What can hang from each mark
A: V
N: G
U: V
S: Q U
T: L
L: T
Q: S
K: T V
M: V
V: K N U Y

Each row was made from one small tree. The marks that hang from a mark follow it in brackets, in alphabetical order. Every link used is in the known rows. Write each row's tree.
Known rows
L(T): [ -0.1   4.2   5.0   6.8  -0.4   0.5  -1.3  -2.2  10.8   0.7 -12.6  -2.0
   0.4  -5.3  -3.4 -10.3   3.8   2.8  -7.6   8.8  -1.7  -7.3   7.5]
A(V(K N Y)): [ 38.7  12.7  14.7  17.3  -9.8 -11.1 -18.1 -12.4  23.9  -0.5 -31.9  17.0
  44.2  29.2  -4.5  28.2 -14.8 -17.6 -17.7  10.9 -10.5  -9.9  18.1]
K(T(L) V): [ -1.0  22.5   9.8  -5.2   4.4   2.7  -1.2  14.7   7.6   4.9 -15.0  -4.6
  11.6   6.1  -6.1   2.0  -4.6 -30.0 -14.0 -12.1  12.4  -1.1   8.3]
U(V(K N(G) Y)): [ 39.4  15.8 -13.9  14.0   6.5 -20.5   5.9 -19.7  32.6   1.1 -28.8  14.5
  24.5  19.2   3.1  39.6 -37.6  15.8 -11.1  14.5  13.6 -16.7  18.7]
S(Q U(V(K(T)))): [ 18.9  16.5   9.2 -12.4   5.1  -1.1   1.4  -1.6  37.7  12.9   6.4   4.7
  13.9   4.3  -6.4 -11.2 -23.3  15.7 -16.2 -19.2   5.3  -3.3  32.8]
A(V(K N U Y)): [ 54.2  16.2   4.0  26.3 -15.5 -24.1 -24.6 -17.6  24.2   3.0 -37.8  11.3
  57.5  37.5  -9.2  21.4 -17.1 -16.6 -23.0  18.6   1.6 -12.7  22.8]
U(V(K)): [  9.6  -5.0   5.7  -5.2   0.6  -6.0  -0.2 -16.8  18.0  11.1  -8.3   8.0
  -6.6   5.5 -18.6  13.8 -17.6  16.5 -14.5  -6.6   3.6  -8.7   2.9]
U(V(K N)): [ 24.5  -0.1   3.9   0.0  -1.4  -5.4  -0.4 -12.4  12.0  12.8 -18.9   4.2
   9.6   7.6 -17.7  28.2 -19.7  14.0 -23.0   1.8   9.9  -7.7   2.8]
M(V(N(G) U Y)): [ 27.1  16.2 -18.0  26.8   1.9 -16.0  -2.0  -4.4  30.6 -16.5 -32.3   4.5
  45.3  27.1  13.6  16.8 -22.4  -1.7  -1.7  31.7  15.2 -11.1  24.7]
U(V(K(T))): [  0.5   9.5  10.9 -15.2  -0.1  -0.7   5.4 -12.7  24.8   8.7 -11.4  10.7
  -2.3   4.0 -27.9  11.9 -18.3  10.5 -15.8  -9.8   6.5 -17.1  14.6]
Q(S(U(V))): [ -2.7  -2.0   2.0   1.4  27.8  10.3  -9.9  15.4  20.1  24.5  10.6  -6.5
   0.4  19.9  -2.5   2.6 -10.0  17.4   3.4 -13.1 -11.5   4.7  -2.2]
V(K N(G)): [ 17.8   4.7  -8.5   7.0   6.0 -12.4   1.4  -9.3  14.7  -5.0 -15.1  13.6
  19.1  11.4   1.3  18.3 -29.7   7.8 -13.4   4.9  14.4  -8.7  15.2]
S(Q): [17.5  3.6 -0.5 -4.4 -3.6  1.0  5.7 -2.0  3.9 -5.6  7.7 -3.7  4.2 -5.3
 10.7 -8.0 -3.5  2.5 -1.2 -1.9  5.2  6.8  3.5]
Q(S): [ -7.4  -2.6   5.3  -5.0  13.4  12.6  -5.5   7.8   4.7  -0.4   5.3  -1.6
  -1.9  14.0  -8.4   4.0  -3.1   1.6   1.1  -3.3  -9.6   1.4 -11.6]
V(U Y): [ 33.5  15.9 -14.0  19.8 -11.4 -22.4  -7.9 -11.3  11.0  -2.9 -15.6  -6.1
  30.6  14.5   4.8   3.9  -3.9  -2.5  -2.4  18.8   4.1  -8.1  13.2]
U(V(K(T) N)): [ 16.5  13.2  10.0 -11.7  -0.1  -2.3   6.9  -9.3  19.9  10.9 -20.8   6.5
  14.2   5.7 -24.8  27.5 -21.1  10.0 -24.7  -0.6  14.2 -17.4  13.7]
Q(S(U)): [ -6.7  -1.3   3.9   4.0  21.7  12.7 -18.1  20.6  11.9  11.0  14.8  -5.2
   9.9  20.1   2.7  -9.5  -4.8   5.2   3.0 -11.2 -16.9   7.2   2.8]
M(V(U Y)): [ 16.2   6.4  -3.9  19.0 -10.4  -7.2 -10.5  -7.8  27.0 -10.5 -19.6  -3.0
  28.2  22.1   0.2   0.2  -4.2  -6.1   0.1  21.7  -2.3  -8.9  19.5]
T(L): [ 10.6   3.0  -4.6  15.8  -2.2  -3.4   2.3  -5.0  -2.4   7.4  -8.4  -9.6
   2.6   5.5   7.0  -0.9  -0.1 -10.3  -8.2   0.3  11.2   8.9   5.4]
V(N U Y): [ 49.1  20.2 -12.6  23.1 -11.6 -22.0  -9.4  -8.5   4.1  -1.6 -25.4  -9.6
  46.8  15.9   6.4  19.7  -5.1  -5.0 -10.6  26.9  10.3 -10.0  13.0]
U(V(K(T) Y)): [ 17.0  21.6   6.8  -8.1  -5.4  -9.2   4.6 -18.1  36.4   3.0 -19.0  10.5
  12.9  10.0 -18.6  18.4 -20.5   5.8 -12.4   2.2   2.1 -23.3  21.5]
A(V(K N(G))): [ 18.3   4.0   3.9  13.9  10.9 -12.6  -8.3  -5.0  25.7  -1.7 -25.1  29.3
  27.4  27.5  -1.5  20.5 -29.0  -7.3 -12.5   2.8   6.4  -6.2  14.4]
V(K): [  5.8  -3.2   6.5  -0.8  -6.6  -2.7  -6.7 -13.6   9.3  -1.3  -3.9   8.8
   0.7   6.0 -12.7   0.4 -11.7   3.3 -13.9  -4.6  -1.4  -6.9  10.1]
M(V(K(T) N(G))): [ -8.6  11.4   7.5  -3.0   7.1   4.8   5.5   0.2  39.3 -16.2 -22.2  21.0
  21.5  16.2 -10.3  12.2 -31.9   0.7 -14.3   5.9  13.6 -18.2  30.8]
V(K N Y): [ 39.0  14.2   2.1  12.2 -13.7  -8.8  -8.8 -15.7  12.7  -2.7 -22.5   5.1
  33.8  13.7  -0.8  24.5 -18.1  -1.6 -19.7  15.3  -1.5 -14.0  19.0]
S(Q U(V)): [ 21.7   5.7  -3.3   0.4  12.3  -1.2   2.1   7.4  18.6  17.5  13.0  -8.4
   7.3   1.1  14.7  -9.1 -11.6  17.6  -0.4 -12.6   4.0  12.5  13.1]
M(V(N)): [ -3.9  -3.8  10.3   3.5   0.4  13.1  -2.5   5.9   8.7  -5.6 -15.4  -1.3
  15.7   8.2  -1.9  11.7  -3.7  -4.5  -7.7  11.8   1.0  -0.7   6.5]

Write each row's tree
[ 36.4   9.4  -4.3   3.6  11.1  -0.9   2.2   9.3  11.3  20.1   2.6 -11.4
  22.4   2.1  16.5   6.4 -12.7  16.9  -9.2  -2.4  10.4  10.4  13.8]	S(Q U(V(N)))
[ 22.9  34.6   2.1  -0.5  -6.2 -16.1 -12.4   8.7  20.2  -5.1 -22.8  -0.5
  37.5  16.4  -8.9   5.8  -8.2 -24.2  -7.3   5.8   7.1 -19.0  16.5]	K(T V(U Y))
[ 20.9   6.7   5.6   7.9  16.5   1.0 -20.8  -3.9  39.4  17.8  -2.0   3.4
  20.4  32.7  -7.6  12.0 -24.9  15.9  -7.6  -6.8 -18.9  -7.9  15.1]	Q(S(U(V(K Y))))
[ 25.0  18.3  -2.5  12.4 -13.4 -17.0  -5.8 -17.8  16.6   4.7 -21.1  -4.8
  22.2  15.3 -17.6  -6.9 -16.8 -10.8 -30.4  -0.7  21.3  -7.7  29.6]	V(K(T(L)) U)
[ 49.4  19.0  -1.7  28.4  -7.1 -20.0 -17.8  -4.8  14.5   3.5 -34.5   2.5
  55.9  32.5   3.5  21.8  -3.8 -18.0  -9.6  23.5   2.2  -6.1  13.4]	A(V(N U Y))
[ 12.9  18.5  -5.2  -6.9  12.8 -11.8  13.6  -8.9  31.6   4.8 -22.1  17.9
  14.8  10.2 -13.6  28.5 -36.2  14.4 -16.5   0.0  23.3 -19.5  19.2]	U(V(K(T) N(G)))
[ 28.5  19.0   2.5   1.3 -13.4 -13.7  -6.3  -8.8  12.1  -0.9 -24.1   1.5
  36.8  13.7 -23.0   8.9 -15.9  -2.5 -29.7   8.3  18.1 -18.6  24.5]	V(K(T) N U)
[ 32.1  15.4   8.9  17.2  -1.9  -6.1 -10.8  -1.8  13.6   0.8 -27.9   9.8
  42.0  23.9   7.2  27.4  -3.1 -20.2  -4.3  15.0  -6.9  -3.7   8.5]	A(V(N Y))
[  0.8  28.6  -1.7  -9.6  19.1  -5.3   5.0  23.1  15.4  -5.0 -18.6  13.5
  24.0   8.0  -1.1  18.2 -20.7 -15.7  -5.3  -1.4  19.0 -13.5   8.5]	K(T V(N(G)))
[  2.0  -5.4   8.9  -0.4  20.5   8.7 -17.3   3.4  30.6  23.8   6.3   1.9
   4.2  25.7 -16.4   4.5 -24.8  21.4 -11.9 -16.5 -13.6  -1.1   6.9]	Q(S(U(V(K))))
[  2.6  -6.6  16.0   3.1  -6.2   9.9  -9.0  -7.8  19.2  -5.9 -17.9   7.4
  16.5  13.4 -13.9  13.5 -14.9  -0.9 -20.3   9.0  -0.2  -7.7  15.6]	M(V(K N))
[ 38.8  17.4  -5.6   8.7   6.5  -8.6  -0.5  -0.3  29.0  11.9   5.6  -7.1
  23.5   6.7  23.7  -1.1 -13.1  13.8   3.1   0.2   0.2   5.0  21.0]	S(Q U(V(Y)))
[  9.0   9.5  12.7   2.3 -11.8  -1.4  -8.8  -6.8  29.2  -7.4 -28.3   3.9
  34.8  19.2 -27.0   4.1 -17.3  -5.1 -27.8   9.9  12.1 -19.2  30.6]	M(V(K(T) N U))
[ 13.8  -1.5   0.8  14.9  -5.4  -0.9  -8.7   0.4  10.2  -2.5 -23.0  -7.5
  28.5  15.6  -6.0   6.9  -4.6  -2.4 -13.5  18.9   9.9  -3.0  11.0]	M(V(N U))
[ 31.9  20.0 -20.0  13.4  13.2 -19.4  12.5  -6.2  22.3   3.9 -26.7   7.6
  24.7  11.8  17.2  39.7 -25.9  13.1   2.7  19.5  16.2 -10.4   9.2]	U(V(N(G) Y))
[ 40.5  33.3   4.4  15.1 -15.5  -9.8  -0.4 -15.7  20.4  -0.9 -33.6  -1.8
  42.5  15.7  -1.9  21.6 -19.0 -16.2 -30.7  13.1  13.0 -13.5  33.6]	V(K(T(L)) N Y)
[ 19.2  28.7   3.9  -5.9   0.1  -9.6 -10.7  17.9   4.1   4.2 -24.1  -5.1
  38.2  11.1 -16.7  11.8  -6.9 -20.5 -19.8   2.4  18.4 -13.5   7.1]	K(T V(N U))
[ 45.8  24.9  -4.1  15.5  -6.6 -18.7 -18.7   5.8   5.0   1.1 -31.0  -6.1
  49.6  20.2   0.6  23.3  -9.2 -19.1 -13.1  15.8   8.6 -11.5   6.7]	K(V(N U Y))
[  4.9  22.9   4.4  -9.3   0.4  -8.9  -9.5  14.0  11.4   1.2 -14.7  -0.2
  21.4   9.0 -18.1  -5.6  -3.4 -19.6 -10.9  -6.6  10.6 -13.0   7.7]	K(T V(U))
[ 14.3   9.2  -0.9   9.6  23.0   4.4 -13.6  10.1  29.9  18.5   0.9  -4.5
  17.9  26.9   6.4  12.2 -12.8  13.7   6.3  -1.9 -19.1  -1.4   4.8]	Q(S(U(V(Y))))
[ 33.9  37.8  -4.6  13.2  -7.0 -18.7  -9.6   3.9  17.9   2.2 -30.9 -11.1
  39.6  20.7  -1.8   4.0  -8.2 -33.8 -16.1   5.2  16.7  -9.3  20.3]	K(T(L) V(U Y))
[ 31.2  24.2  11.1  12.7 -14.5 -18.8 -18.7 -15.0  39.6  -2.9 -30.4  17.9
  45.9  33.6 -18.6   3.5 -15.2 -19.5 -14.6   5.6  -2.1 -20.6  32.7]	A(V(K(T) U Y))
[ 51.4  23.0 -22.4  28.3  -5.1 -33.2  -7.7 -20.3  25.4  -7.9 -31.6  10.0
  47.9  26.8   4.7  21.5 -33.8   4.0 -15.4  24.8  17.6 -18.6  28.7]	V(K N(G) U Y)
[ 14.2  24.0   8.3  -2.9 -13.0  -6.2  -2.4 -13.5  28.4 -10.7 -14.3  12.1
  22.4   9.9 -10.5   6.4 -14.9  -6.6 -11.9   3.2  -3.3 -21.8  28.7]	V(K(T) Y)
[ 46.4  30.7  -1.5  10.6 -19.1 -18.6  -8.7 -16.7  21.9  -5.6 -31.8   1.9
  53.1  19.4 -13.0  16.5 -17.6  -6.9 -25.2  19.0  11.0 -26.3  34.1]	V(K(T) N U Y)
[ 24.6   7.1  14.8  13.1  -9.4  -9.1 -18.2 -15.9  28.9  -2.2 -22.1  19.8
  27.6  27.4  -6.2  11.2 -13.3 -16.6  -9.7   3.0 -14.9 -10.5  18.0]	A(V(K Y))
[ 16.6  -0.6   8.4   3.6  19.9   8.3 -18.1   6.5  21.9  26.1  -4.0  -2.4
  19.6  27.5 -14.3  19.3 -25.4  19.7 -19.9  -7.2  -7.3  -1.6   7.4]	Q(S(U(V(K N))))
[ 37.3  40.2   0.9   3.9  -7.3 -15.4 -13.5  11.0  12.4  -1.8 -33.5  -4.4
  53.4  17.7  -6.3  19.5  -9.5 -25.4 -14.6  13.2  11.2 -19.8  16.6]	K(T V(N U Y))
[ 25.2  24.5 -13.7   7.2  -1.1 -23.9   2.2  -9.0  24.9  -6.2 -25.4  12.4
  37.3  18.4 -11.2   9.4 -31.8   5.7 -20.6   8.7  27.6 -21.3  30.2]	V(K(T) N(G) U)
[17.9  4.8 -2.1  9.1 13.6 -3.5 -4.3 10.9  7.9 26.8 -5.6 -6.6 19.7  7.5
  6.1 14.9 -9.9 15.2 -7.7 -1.6  4.3  2.8  9.3]	S(U(V(N)))
[ 42.5   6.7   2.7   2.6   4.4  -3.6  -5.7  -1.4  23.2  19.4  -0.7  -3.8
  24.5   8.9   2.1   8.6 -26.9  19.6 -22.9  -7.0   8.9   3.7  23.2]	S(Q U(V(K N)))
[  8.6   6.8 -12.4   8.9  41.3  -0.1  -1.8  19.4  24.9  21.5  -2.5   0.8
  17.8  26.8   9.6  21.3 -28.3  23.6   2.9  -3.1   4.2   2.5   2.7]	Q(S(U(V(N(G)))))
[ 15.5  25.0  -0.8   5.5  -2.3 -12.3  -7.3   8.7   8.2   7.1 -21.9 -11.6
  23.0  14.8 -10.8  -4.3  -7.4 -30.1 -20.1  -4.9  22.5  -2.8  13.0]	K(T(L) V(U))
[ -7.3   9.5  13.5 -11.1  21.8  11.4 -11.1   8.7  39.2  19.9   3.8   5.9
   7.9  24.0 -23.7   1.5 -23.9  15.7 -12.8 -20.1  -9.6 -10.8  17.2]	Q(S(U(V(K(T)))))
[ 26.4  26.8 -10.5   9.5  13.3 -15.2  -3.7  11.4  15.4  -7.6 -26.1   9.5
  35.2  16.2  16.6  30.4 -23.2 -15.1   0.2  11.8   9.0 -10.4   7.1]	K(V(N(G) Y))
[ 28.0  15.0  -0.9  12.6  22.0   3.5 -12.7  12.9  23.1  21.1  -8.2 -10.0
  33.9  28.7   6.2  27.4 -15.7  12.0  -2.2   6.9 -12.6  -3.6   5.5]	Q(S(U(V(N Y))))
[ 33.3  26.9   6.3  -3.4  -6.2  -9.0   2.5 -16.9  28.8   5.5 -30.7   6.6
  30.5  11.7 -16.9  35.3 -23.6   4.5 -22.3  10.9   8.8 -23.5  21.5]	U(V(K(T) N Y))
[ 30.7  20.1  -3.8  10.9  -4.8 -18.3 -19.0   2.5  12.1  -1.1 -21.1  -3.9
  33.4  18.7  -1.8   6.9  -6.1 -19.2  -5.0   9.2   2.1 -10.4   6.9]	K(V(U Y))
[ 26.0  16.5 -15.7  11.8  12.4 -22.7  -7.4  12.3   6.4   1.1 -22.9   3.2
  33.7  17.2   2.8  15.1 -20.9  -9.7  -9.0   6.1  24.5  -7.9   3.3]	K(V(N(G) U))
[ 41.6  11.4   0.6   6.2  -6.8 -11.7  -3.2 -19.7  20.8   7.6 -27.5   3.1
  25.3  13.8  -8.5  38.2 -23.1  10.1 -19.8  13.0   4.8 -16.5  13.5]	U(V(K N Y))
